What can hang from each mark
q_211: q_626
q_159: q_277 q_669
q_219: q_159
q_931: q_626
q_626: q_211 q_219 q_277 q_541 q_655 q_935
q_669: q_159 q_626
q_277: q_626

Every row comes from one small tree of marks. Brackets hold a mark, then the marks that hang from it, in the order of their numbers. Every link used is in the known rows. Which tree was each row made from?
(in the rows, 128 means zero)
Known rows
{q_159 q_277 {q_669 q_626}}: [108 126  87 125 110 105 132 162 124 152 106 133 157  86 104 118 155 120
  75 127  60 143 159  75 134  88  96 105 183 129 131 170 130 141 130  57
 115 136 121 107 119 175 133 147 134 118 177 173 144 112 170 136  80 129
 131 161 147  98 119  78 118 120 121  97 144 112 137 145 137 132 144 160
 113 119  94 136 128 121 108 128 126 149 149 156 116 135 124 135 107 144
 149]
{q_219 {q_159 q_277 {q_669 {q_626 q_211 q_655}}}}: [105 161 103 157  83  91 133 155 116 140  73 140 162  52 104 122 159 144
  67 102  39 175 163 108 119  99 102 122 193 109 128 199 109 131 148  55
  95 156 103  95 137 150 115 183 150 108 157 144 164 117 179 115  87 148
 140 177 122 124 113  59 127 126 152  72 166 104  82 124 147 126 175 143
  96  89 110 145 130 130  92 118 153 162 167 146 151 111 105 120 123 127
 124]
{q_277 {q_626 {q_219 q_159} q_541}}: [127 141 132 121  85  92 170 144 132 163  74 155 150  49  90 163 105 155
  75 120  64 161 155  96 109 113  87 102 137  96  78 133 122 162 111 106
 138 123 144 148 114 142 133 198 111 117 181 105 132 121 177 109  98 150
 133 149 105 137 146 107 161 119 130  60 130  94 111 115  94 126 150 146
  90 134 136 136 125 107  87 108 145 167 158  94 141 105  98 146 113 146
 108]
{q_159 {q_277 q_626} q_669}: [114 111  93  96 109  96 139 176 127 156 106 116 144  77 110 137 155  94
  64 122  55 143 157  67 144 114  80 106 171 123 123 139 118 170 133  94
 131 146 131 120 119 161 139 144 118 111 174 158 147 115 162 140  82 144
 135 168 148 126 113  86 125 136 133 103 133 115 138 153 121 129 146 156
 102 122 107 134 144 121  94 134 133 155 122 142 121 127 112 129  90 169
 140]
{q_931 {q_626 q_541}}: [123 120 110 129 101 110 164 150 148 174  97 147 145  78 124 167 119 136
  82 131  78  99 143  90 113  90  75 107 142  97 106 147 131 143 116  66
 141 128 165 114  87 163 133 154 122 170 176 132 104 116 162 104  91 129
 128 153 133 101 132 100 159 103 134  89 121 109 123 145 114 114 143 159
 136  98 125 118 121 111  97 143 139 130 133 132 157 100 116 141  86 124
 135]
{q_277 {q_626 q_211 q_655}}: [122 126 123 132 101  85 138 165 113 158 101 124 149  64  98 140 158 130
  89 126  30 152 148 122 126 125  99  95 159  82 105 148 100 146 127  99
 130 155 151 106 123 128 115 178 119 127 157 115 172 101 174 123  85 164
 135 163 125 140 106  69 124 129 151 106 151 109 110 132 100 116 173 165
 116 119 123 146 131 128  64 138 130 141 121 133 164  87  88 125 117 167
 136]
{q_669 q_159 q_626}: [123 134 104 137 110 131 142 152 116 146  92 138 151  88  87 137 123 135
  95 137  58 131 178  99 135  96 104 100 171 113  97 156 146 135  99  73
 123 120 152 113 145 175 126 157 118 136 161 133 120  98 168 111  78 129
 119 126 156  96 124  90 106 123 109 103 134 105 123 132 106 143 125 185
 117 111  84 122 111 122  95 127  94 151 145 162 102 106 120 150 117 124
 129]
{q_931 {q_626 q_219 q_277 q_935}}: [104 136 148 187 107  64 152 154 156 160  80 125 165  75  81 137 141 164
  68 151 105 133  97  67 130  87  71  92 178  90  82 186 112 158 110  81
 120 134 138 125 145 169 141 165 115 160 178 123 122 127 159  95  97 129
 150 144  96 105 156  93 130 135 103  73 157  98 128 146  80 122 175 157
 135 126 128 145 150  80 120 151 139 127 161  95 121  94  87 109 114 164
 146]
{q_211 {q_626 q_219 q_277 q_655 q_935}}: [105 124 134 199 113  70 147 127 145 149  80 111 198  60  69 128 142 157
  72 145  73 123  87 107 142 119  59  79 184  88  88 184 111 140  86  67
 108 147 129 127 157 167 123 163 113 148 160 110 169 136 169 110 108 118
 160 147  71 122 146  69 127 122 111  86 168 100 132 136  91 151 160 154
 156 131 112 166 156  93 110 118 140 114 176 117 134  87  76 102 107 158
 155]
{q_669 q_159 {q_626 q_219 q_655}}: [116 139 108 158 104 113 156 141  95 124  86 149 174  85  75 118 150 163
  89 148  28 147 149 136 131 118 103  99 158 121  91 178 132 112 114  73
  90 147 147 129 153 171 132 202 126 151 151 131 150 111 183 101 101 139
 142 131 129 105 133  81 107 146 128  81 150 102 114 129 114 143 128 188
 131 127 100 141 136 122  91 127 111 169 162 142 131 110 117 133 131 154
 138]
{q_211 {q_626 {q_219 q_159} q_277}}: [116 144 146 168 110  97 160 142 131 153  70 132 176  61  70 151 118 161
  85 136  73 131 107  86 134  90  75  89 181 101  69 158 115 148 104  86
 133 118 111 146 161 162 117 165 112 140 186  99 120 133 152 121 115 124
 164 126  91 127 177  81 156 105 108  80 159  88 121 118  84 138 152 147
  89 133 133 145 144  92 100 115 124 151 190  97 117  92  97 123 117 140
 133]
{q_159 q_277}: [112 117  96 132 128 113 153 161 138 167 102 123 139  86 113 136 150 120
  71 134  67 132 137  56 139 125  93 103 153 132 134 160 130 162 128  77
 131 135 131 105 117 154 138 160 124 140 175 146 129  99 133 119  97 136
 133 167 144 124 131  86 136 100 133 111 133 104 127 162 116 120 134 141
 138 122 111 132 153 130 101 166 140 140 159 144 132 140  98 146 112 141
 159]
{q_159 {q_277 q_626}}: [115 111 110 110 118 102 143 175 139 170  92 129 135  68 111 142 147 106
  62 141  60 139 158  62 141 113  90  98 154 112 113 143 121 183 120 105
 145 137 151 116 106 160 133 165 114 137 181 141 142  97 160 128  91 158
 136 169 144 133 121  85 132 116 127 102 132 110 138 145 115 139 138 149
 123 123 116 141 157 130  80 148 127 163 149 148 121 122  96 124  98 159
 155]
{q_277 {q_626 q_211 q_219 q_541 q_655 q_935}}: [112 141 140 155  69  50 161 133 143 177  83 131 170  46  82 146 149 160
  73 133  60 156 146 120 118 141  90  88 138  62  87 178  95 163 102 100
 111 164 139 116 123 143 119 223 121 121 159 113 167 128 192  88  81 144
 137 167  75 134 127  81 131 134 141  72 166 110 100 109  92 110 181 160
 132 138 127 167 127 101  96 127 163 132 136 104 171  95  68 135 107 171
 127]
{q_159 q_277 {q_669 {q_626 q_219}}}: [103 124 100 140 105  94 147 153 108 152 104 144 166  85  88 116 174 138
  73 132  53 158 142  84 135 101 102 102 171 129 130 185 122 143 143  54
 104 141  98 123 134 181 141 181 129 128 177 163 142 126 172 120  73 131
 135 154 133  99 135  85 120 129 110  83 142  98 133 141 124 132 143 153
 105 136 113 137 144 112 113 143 132 158 171 135 112 141 124 127 105 161
 148]
{q_219 {q_159 {q_277 {q_626 q_655}} q_669}}: [115 134  96 107  94  91 142 173 126 140  82 119 147  56 110 126 147 111
  57 111  35 159 155 107 121 120  63 116 186 117 109 141 119 153 134  87
 115 168 134 131 129 161 129 159 129 104 158 140 183 125 175 143 103 153
 144 190 123 139  98  79 128 136 157  66 135 104 104 144 137 148 156 133
  99  98 114 150 149 125  77 104 148 175 151 149 136 113 101 118 111 160
 128]
{q_219 {q_159 {q_669 {q_626 q_655}}}}: [132 140  93 145  96 104 135 147  96 116  91 142 161  59  98 126 134 149
  89 118  26 159 160 132 114  99  71 120 198 107 110 162 126 101 126  37
 103 154 131 131 130 158 128 153 141 110 164 139 175 117 183 130 102 128
 124 156 126 112 112  93 117 136 140  69 137 104  96 130 136 146 151 137
  97  89  90 133 108 112  88  98 134 157 159 152 142  95 126 124 128 130
 115]
{q_159 {q_669 q_626}}: [136 122  91 124 108 116 138 152 105 136 124 141 161  86 101 134 143 134
  94 132  53 133 157  98 134  93 102 109 181 118 117 155 127 116 120  52
 117 131 127 119 126 164 137 134 130 110 166 154 142 109 169 136  74 119
 124 140 145 105 119  94 118 128 115  99 134 109 136 140 119 121 143 162
 106 120  91 124 104 113 111 121 112 138 127 143 121 113 135 142 111 143
 130]
{q_219 {q_159 q_277}}: [116 139 110 134 116 112 165 172 140 163  78 125 134  66 110 139 117 133
  73 115  67 159 152  54 127 113  87 115 168 133 111 157 122 167 131  84
 134 129 129 113 124 145 140 159 122 129 187 129 124  99 132 126 109 145
 133 168 131 135 139  87 143 100 140  90 135 100 106 145 120 134 147 121
 111 105 115 127 146 117  99 145 148 161 177 155 127 129  93 148 133 123
 135]
{q_626 q_211 q_277 q_541 q_935}: [133 154 147 169  87  66 152 129 171 194  85 136 161  43  70 144 123 159
  69 109  98 133 127  54 111  99  86 109 160  79 113 186 110 189  91  82
 125 130 129  90 124 137 117 166 140 133 182 122 117 109 142  92  96 121
 139 166  78 128 146  78 134 102 129  82 174 103 104 113  89 101 181 166
 126 135 119 144 116 103 132 135 160  86 149  97 161 108  68 157  97 133
 143]

Write each row's tree
[119 137 128 145  94  90 160 161 106 135  76 129 154  60  93 148 140 147
  84 139  34 173 140 131 122 131  69 100 149 101  74 141 110 141 127 100
 120 159 140 151 141 139 136 198 116 129 164 103 172 118 180 123 112 158
 147 154 103 158 125  92 130 132 143  68 144  95  96 135 100 141 150 137
 101 121 121 150 141 117  68 123 136 177 165 114 139  93  94 114 135 164
 121] | {q_277 {q_626 {q_219 q_159} q_655}}
[129 138 121 122 103 100 162 160  97 127 106 136 156  83  88 132 138 165
  91 109  47 170 129  90 118 132  83 125 162 128  98 140 123 125 135  69
 113 140  98 152 163 141 152 169 132 100 180 121 142 119 151 134  84 131
 146 144 118 128 151 104 137 125 132  82 128  94 110 140 107 115 142 128
  79 123 119 122 124  92 128 137 139 150 152 101 133 121 119 153 144 157
 103] | {q_626 {q_219 {q_159 q_669}}}
[115 157 165 147  78  51 157 160 144 172  67 120 155  54  75 156 124 170
  79 125  75 197 150  90 120 114  87 104 156  66  77 171  97 169 116 112
 132 132 125 128 143 127 127 208 108  93 170  99 147 122 163  99  66 161
 134 146  94 145 134  92 131 135 122  75 159  96  81 112  71 114 199 139
  80 129 120 154 124  80  96 140 142 149 150 104 124  85  65 138 142 172
  96] | {q_277 {q_626 q_211 {q_219 q_159} q_935}}
[132 144 134 168  97  91 145 125 128 172  92 151 169  51  80 130 139 161
  77 110  61 127 123  93 106 115  96 105 160  87 118 177  99 159 109  76
 104 151 136 100 116 143 118 171 153 154 175 119 136 108 159  99 124 131
 158 174  85 128 135  60 146 104 154  78 167 106 111 113 111 106 157 173
 137 135 140 132 135 122 106 133 158 104 156 101 202 111  84 133  91 136
 158] | {q_626 q_211 q_277 q_541 q_655}
[118 140 140 170 115  83 135 163 130 167  87 143 146  75  92 143 149 146
  79 124  77 126 114  70 125  75  91  95 182  86 102 173 101 156 132  88
 142 130 138 103 126 149 123 151 127 170 182 117 105 113 146 103  92 141
 157 146 119 113 145  72 140 119 131 101 161 104 107 129  93 102 187 173
 116 118 136 127 143 111 103 160 126 111 134 105 151  86  99 119 104 138
 148] | {q_931 {q_626 q_211 q_277}}
[ 92 156 130 178 102  71 158 151 158 166  61 131 165  59  89 138 123 158
  62 140  93 186 148  75 127  95  81  99 169 100 100 206 123 161 120  80
 121 126 117 123 132 169 132 207 118 116 185 149 137 124 166 103  85 134
 120 157 107 117 145  91 129 125 110  61 153  88  98 134 103 140 168 129
 111 110 105 162 135  95  95 142 139 168 214 146  92 119  80 130 152 138
 131] | {q_669 {q_626 {q_219 {q_159 q_277}} q_935}}
[124 128 129 172 109  72 140 164 160 161  82 122 148  65  97 141 124 141
  70 140 108 116 109  59 133  75  55  93 191  86  96 176 111 160 101  76
 139 120 155 110 124 168 134 136 114 160 171 133 123 120 150  99  94 124
 142 147 113 108 135  90 124 124 110  80 145 104 117 148  90 125 171 149
 143 102 109 142 139  93 109 138 133 111 150 123 119  82  79 116 102 145
 152] | {q_931 {q_626 q_277 q_935}}
[123 123 121 117  95  97 166 140 128 169 100 153 155  67  91 156 130 148
  85 138  61 133 152  92 124 122  92  90 123 101  84 130 119 168 109 104
 129 134 145 139 104 153 140 194 119 133 187 120 136 113 173 108  88 138
 135 154 109 132 143 103 146 122 125  80 132  98 133 130  86 117 134 160
 113 152 137 139 130 115  95 132 139 150 134  99 143 118 105 144  94 165
 131] | {q_277 {q_626 q_219 q_541}}
[120 163 128 173  68  66 128 145 133 138  82 127 169  47  89 122 131 166
  78 106  44 176 162 130 105 107  77 121 199  74 111 195 102 118 122  46
  98 155 111 107 138 140 118 171 142  81 149 136 173 125 177 116  72 126
 123 161 100 123 105  79 107 128 143  67 170 104  71 113 124 131 198 138
  97  89  83 150 107  92 107 104 149 126 153 145 145  78  89 137 144 137
 109] | {q_219 {q_159 {q_669 {q_626 q_211 q_655 q_935}}}}
[112 139 119 148  87  92 156 138 132 175 102 157 157  67 120 151 151 145
  77 124  49 122 142 122 107 105  92 114 153  87 106 173 108 138 128  77
 118 152 143  99  92 141 120 184 131 179 156 128 135 110 177  88  96 141
 133 172 105 110 123  73 149 106 154  87 147 102 101 136 126 111 170 165
 144  98 138 131 129 125  88 139 162 121 124 130 193  84 102 127  93 122
 134] | {q_931 {q_626 q_211 q_541 q_655}}
[114 133 130 168  93  76 138 150 137 157 104 108 163  68  99 131 146 150
  87 125  52 153 135 107 125 146  81 110 165  86 120 189 103 154 110  78
 115 157 131  93 133 130 126 176 131 118 149 124 167 103 154 107  87 129
 127 174 106 141 114  82 105 123 150  93 163 105  95 136  99 112 172 148
 151 115  97 145 129 104 105 153 155 102 143 141 164  87  68 145 136 153
 137] | {q_626 q_211 q_655 q_935}
[ 97 147 119 179 108  99 152 150 119 143  62 147 170  57  88 124 150 156
  72 139  46 174 144 113 130 103  88  97 171 114 105 202 119 134 134  71
  99 149 118 132 130 172 127 225 128 148 163 133 162 124 178 110 114 153
 138 163 107 123 142  78 134 119 133  57 158  96  97 135 133 147 148 140
 113 112 124 152 148 122  75 131 147 181 209 143 132 125  97 107 142 136
 142] | {q_669 {q_626 {q_219 {q_159 q_277}} q_655}}
[113 131 106  96  97 111 160 145 155 177  77 144 136  63  99 146 119 109
  57 121  70 119 178  60 138 106  86 102 151 117  94 144 139 197  94 112
 135 133 160 107 107 174 131 183 116 138 165 142 119 104 162 102  97 142
 138 164 141 112 120  81 129 115 134  87 131 104 135 125 116 149 130 188
 114 119 108 139 133 137  86 117 129 169 140 151 126 124 102 148  75 139
 143] | {q_669 {q_159 {q_277 {q_626 q_541}}}}
[115 150 128 174 108 108 140 140 118 137  73 161 167  78  47 124 135 158
  86 138  70 136 135  82 146  82 108  83 186 118  78 172 133 147 100  80
 120 121 139 124 166 183 127 183 135 147 184 120 114 108 164  98  96 130
 156 113 119  95 159  79 113 135 100  79 152 101 127 108  89 134 136 193
 105 147 114 132 133 109 111 124 106 158 170 112 103 121 111 142 112 151
 146] | {q_669 q_159 {q_626 q_219 q_277}}
[107 144 135 181  95  64 155 144 127 157 101 112 178  80  86 128 168 175
  84 132  47 173 122 121 127 156  88 112 144  86 109 197  98 150 121  73
 101 162 115 110 152 128 130 205 122 124 148 121 162 111 162 100  82 134
 144 165  98 138 128  73 113 127 143  93 169 106  90 133  85 102 172 145
 145 131 120 145 137  91 115 160 157 122 155 115 164 105  70 140 145 169
 133] | {q_626 q_211 q_219 q_655 q_935}
[ 93 166 149 150  84  93 175 141 141 193  74 158 151  54  87 142 136 166
  65 100  65 171 143  70 114 123 114 116 136 107 103 183 110 179 135  90
 117 139  96 111 126 137 122 232 130 127 191 123 107 117 146  99  94 145
 147 168  94 131 165  81 168  90 152  73 157  90  81 116 118 108 161 149
  90 133 162 136 135 111 115 157 166 155 185  95 167 137  76 155 125 120
 128] | {q_626 q_211 {q_219 {q_159 q_277}} q_541}
[129 150 138 189  80  57 139 125 165 176  83 140 175  39  81 126 134 162
  65 108  74 126 125  83 112 121  77 109 172  75 113 196 102 176  95  75
 108 154 143  88 124 141 111 174 145 140 169 123 148 113 160  93 107 119
 148 186  72 132 130  69 133 114 151  71 176 107  99 117 106 110 179 156
 149 124 122 146 126 111 116 122 166  88 155 108 189 102  65 143 102 134
 150] | {q_626 q_211 q_277 q_541 q_655 q_935}
[125 142 129 179 113  89 137 150 121 157  98 132 161  67  77 121 156 153
  85 119  47 133 120  92 125 123  95  97 177  95 115 177  93 145 122  83
 115 150 130 101 139 133 110 166 141 154 171 119 149 103 145 112 115 139
 160 165  98 142 131  63 125 117 155  96 173 105 105 125  99 108 160 158
 138 133 130 137 143 127 101 147 142 112 153 110 177  99  86 128 114 158
 156] | {q_626 q_211 q_277 q_655}
[120 135 116 123  87  87 151 138 132 169  97 147 152  55 103 153 142 137
  82 115  40 135 160 122 107 128  98 106 146  77 106 155 103 163 107 104
 126 152 162 107 101 135 119 187 129 139 159 112 159  99 187  95  93 150
 134 172 110 137 113  71 137 118 157  90 153 110 108 119 106 114 164 174
 122 123 129 141 122 130  75 122 151 134 122 121 186  93  93 138  91 151
 133] | {q_277 {q_626 q_211 q_541 q_655}}
[118 144 126 156  82  76 152 129 155 175  97 131 162  57 102 143 132 162
  73 119  62 136 149 106 105 141  85 118 149  72 122 184 108 161 104  69
 108 156 139  90 113 133 127 189 132 132 150 130 162 108 161  99  99 121
 131 181  91 130 120  85 129 111 152  79 160 106  93 121 113 110 169 159
 152 109 105 138 122 101 108 139 171 101 143 130 185  95  70 156 116 133
 136] | {q_626 q_211 q_541 q_655 q_935}
[127 155 147 171 109  85 151 156 124 149  76 141 156  68  58 129 118 172
  83 122  71 160 110  70 126 114  81  99 170 112  90 155 116 150 118  86
 135 124 118 142 158 143 136 177 132 137 198 103 118 113 141 117 117 135
 152 144  98 137 167  95 150 116 119  75 146  91 107 131  88 118 151 144
  98 137 149 129 140 106 114 135 133 147 187  83 131 112  98 136 132 149
 134] | {q_626 {q_219 q_159} q_277}
[106 141 107 152 106 109 147 149 161 162  67 120 160  73  98 130 130 124
  55 146  89 139 175  67 143  96  89  96 181 121 112 189 144 171  96  76
 116 123 148  92 138 191 132 172 119 123 160 155 125 103 153  98  76 131
 124 150 144  93 118  80  95 126 108  95 155 102 118 133 112 154 150 176
 135 105  74 141 130 105  99 133 117 160 172 184  88 126  88 143 122 130
 145] | {q_669 {q_159 q_277} {q_626 q_935}}
[ 98 141 137 172  76  57 169 128 144 176  89 142 171  68  99 146 155 175
  65 133  65 130 129 120 110 116  81 109 147  67  97 203 101 146 124  68
 106 162 138 108 118 149 128 220 124 167 151 121 140 132 186  77  82 126
 138 164  88 109 142  86 137 118 143  69 166 106  93 134 104 104 190 157
 144 115 137 152 130  87 108 148 170 114 147 105 182  87  75 124 109 154
 134] | {q_931 {q_626 q_211 q_219 q_541 q_655 q_935}}
[114 161 163 185  86  57 155 123 161 186  86 147 178  50  58 132 132 188
  71 113  93 142 112  64 119 112  92  93 157  77  98 192 101 178 104  83
 115 132 116 104 138 140 130 200 136 129 185 123 119 119 153  88  93 118
 152 158  73 122 157  86 146 112 120  75 178 101 108 111  81  89 180 162
 123 152 138 143 130  90 144 139 160  98 161  76 162 118  68 158 108 155
 146] | {q_626 q_211 q_219 q_277 q_541 q_935}
[108 126  84 152  86  76 146 124 158 159  99 141 178  48 107 121 144 133
  47 123  67 123 162 100 116 102  76 105 185 107 138 201 127 153 105  40
  95 164 132  95  97 189 128 171 136 122 151 177 164 125 189 105  97 119
 119 198 108 101 109  79 121 127 137  58 158 110 122 132 146 146 163 154
 153  98  81 153 132 110 114  97 168 134 156 160 150 124  95 131  95 127
 151] | {q_159 q_277 {q_669 {q_626 q_541 q_655 q_935}}}
[100 155 106 152  88 109 152 127 135 173  59 160 163  51  93 129 149 133
  63 118  40 134 185 106 122 101 115 107 163 100 118 202 127 161 108  74
  90 146 143  81 114 168 104 215 142 155 146 149 139  98 173  84  87 144
 136 169 123  99 119  54 117 116 150  75 166 112 105 106 144 140 157 194
 130 111 113 142 126 143  85 116 143 155 165 161 161 122  93 136  95 109
 149] | {q_669 {q_159 q_277} {q_626 q_211 q_541 q_655}}
[124 149 125 160  88 100 176 135 115 146  85 148 166  56  92 138 120 179
  94 122  44 150 124 123 102 142  86 114 140 102  94 156 128 134 119  76
 106 153 135 139 124 146 129 205 138 146 171 114 151 114 170 102 124 134
 139 163  88 143 148  96 155 107 147  55 139  90 101 126 114 125 136 137
 122 118 144 133 128 107  97 117 165 153 189 103 175 112 104 144 124 129
 124] | {q_626 {q_219 q_159} q_541 q_655}
[ 92 136 123 144 111 112 162 146 138 167  66 122 157  65  99 148 132 139
  71 134  67 148 131  84 146 109  84 103 163 116  89 163 124 153 124  90
 132 126  97 127 142 170 121 192 104 133 174 124 124 131 150 127  97 135
 150 147 121 125 165  82 161  90 118  92 146  95 115 136 106 152 151 136
  98 116 126 148 158 104  92 134 129 171 200 137 111 117  89 122 124 129
 139] | {q_211 {q_626 {q_219 {q_159 q_277}}}}
[109 115 113 158  91  88 171 109 147 165  91 122 197  62  98 148 135 163
  65 148  61 115 117 133 119 131  68  92 146  84  89 171 117 146  82  65
 102 159 135 116 124 171 128 196 105 148 149 121 159 138 180 100  99 111
 138 162  88 114 145  97 142 107 120  78 152  97 133 128 108 144 154 160
 161 120 109 153 137  91 105 107 154 126 159 135 154  91  87 132 105 141
 147] | {q_211 {q_626 q_219 q_541 q_655 q_935}}
[125 120 111 131  86  70 157 138 159 168  95 121 165  41 108 148 119 127
  66 137  63 128 163 115 116 133  54  98 149  78 102 150 120 168  88  91
 125 160 169 119  99 157 125 168 116 125 154 126 173 115 186 109 108 139
 121 183  99 137 102  86 124 132 133  73 141 103 116 128 107 140 154 157
 154 112 100 151 124 112  86 102 153 128 132 139 156  88  80 132  97 152
 136] | {q_277 {q_626 q_541 q_655 q_935}}
[ 99 140 100 167  97  99 144 144 155 151  65 118 165  70  95 121 140 126
  53 144  66 139 171  95 142 111  82  94 191 116 110 205 138 150 100  65
 104 149 149  94 133 182 122 183 128 136 138 158 155 114 169  94  94 133
 125 172 127  97 107  71  90 129 122  80 159 105 109 137 124 169 148 168
 157  92  72 152 136 123  87 121 126 163 179 191 103 115  75 126 122 136
 154] | {q_669 {q_159 q_277} {q_626 q_655 q_935}}
[116 120 103 158  91  76 168 135 158 163  94 128 165  69 127 153 133 146
  65 141  73 104 139 115 114 110  56 110 158  89 100 168 120 154 101  62
 116 156 164 109  99 166 141 169 122 170 148 139 149 128 180  89 106 123
 115 183 106 106 115  95 130 121 143  73 136 112 116 151 118 134 165 151
 168  84 106 141 132 102  98 122 161 116 142 149 166  85  92 124 102 130
 141] | {q_931 {q_626 q_541 q_655 q_935}}
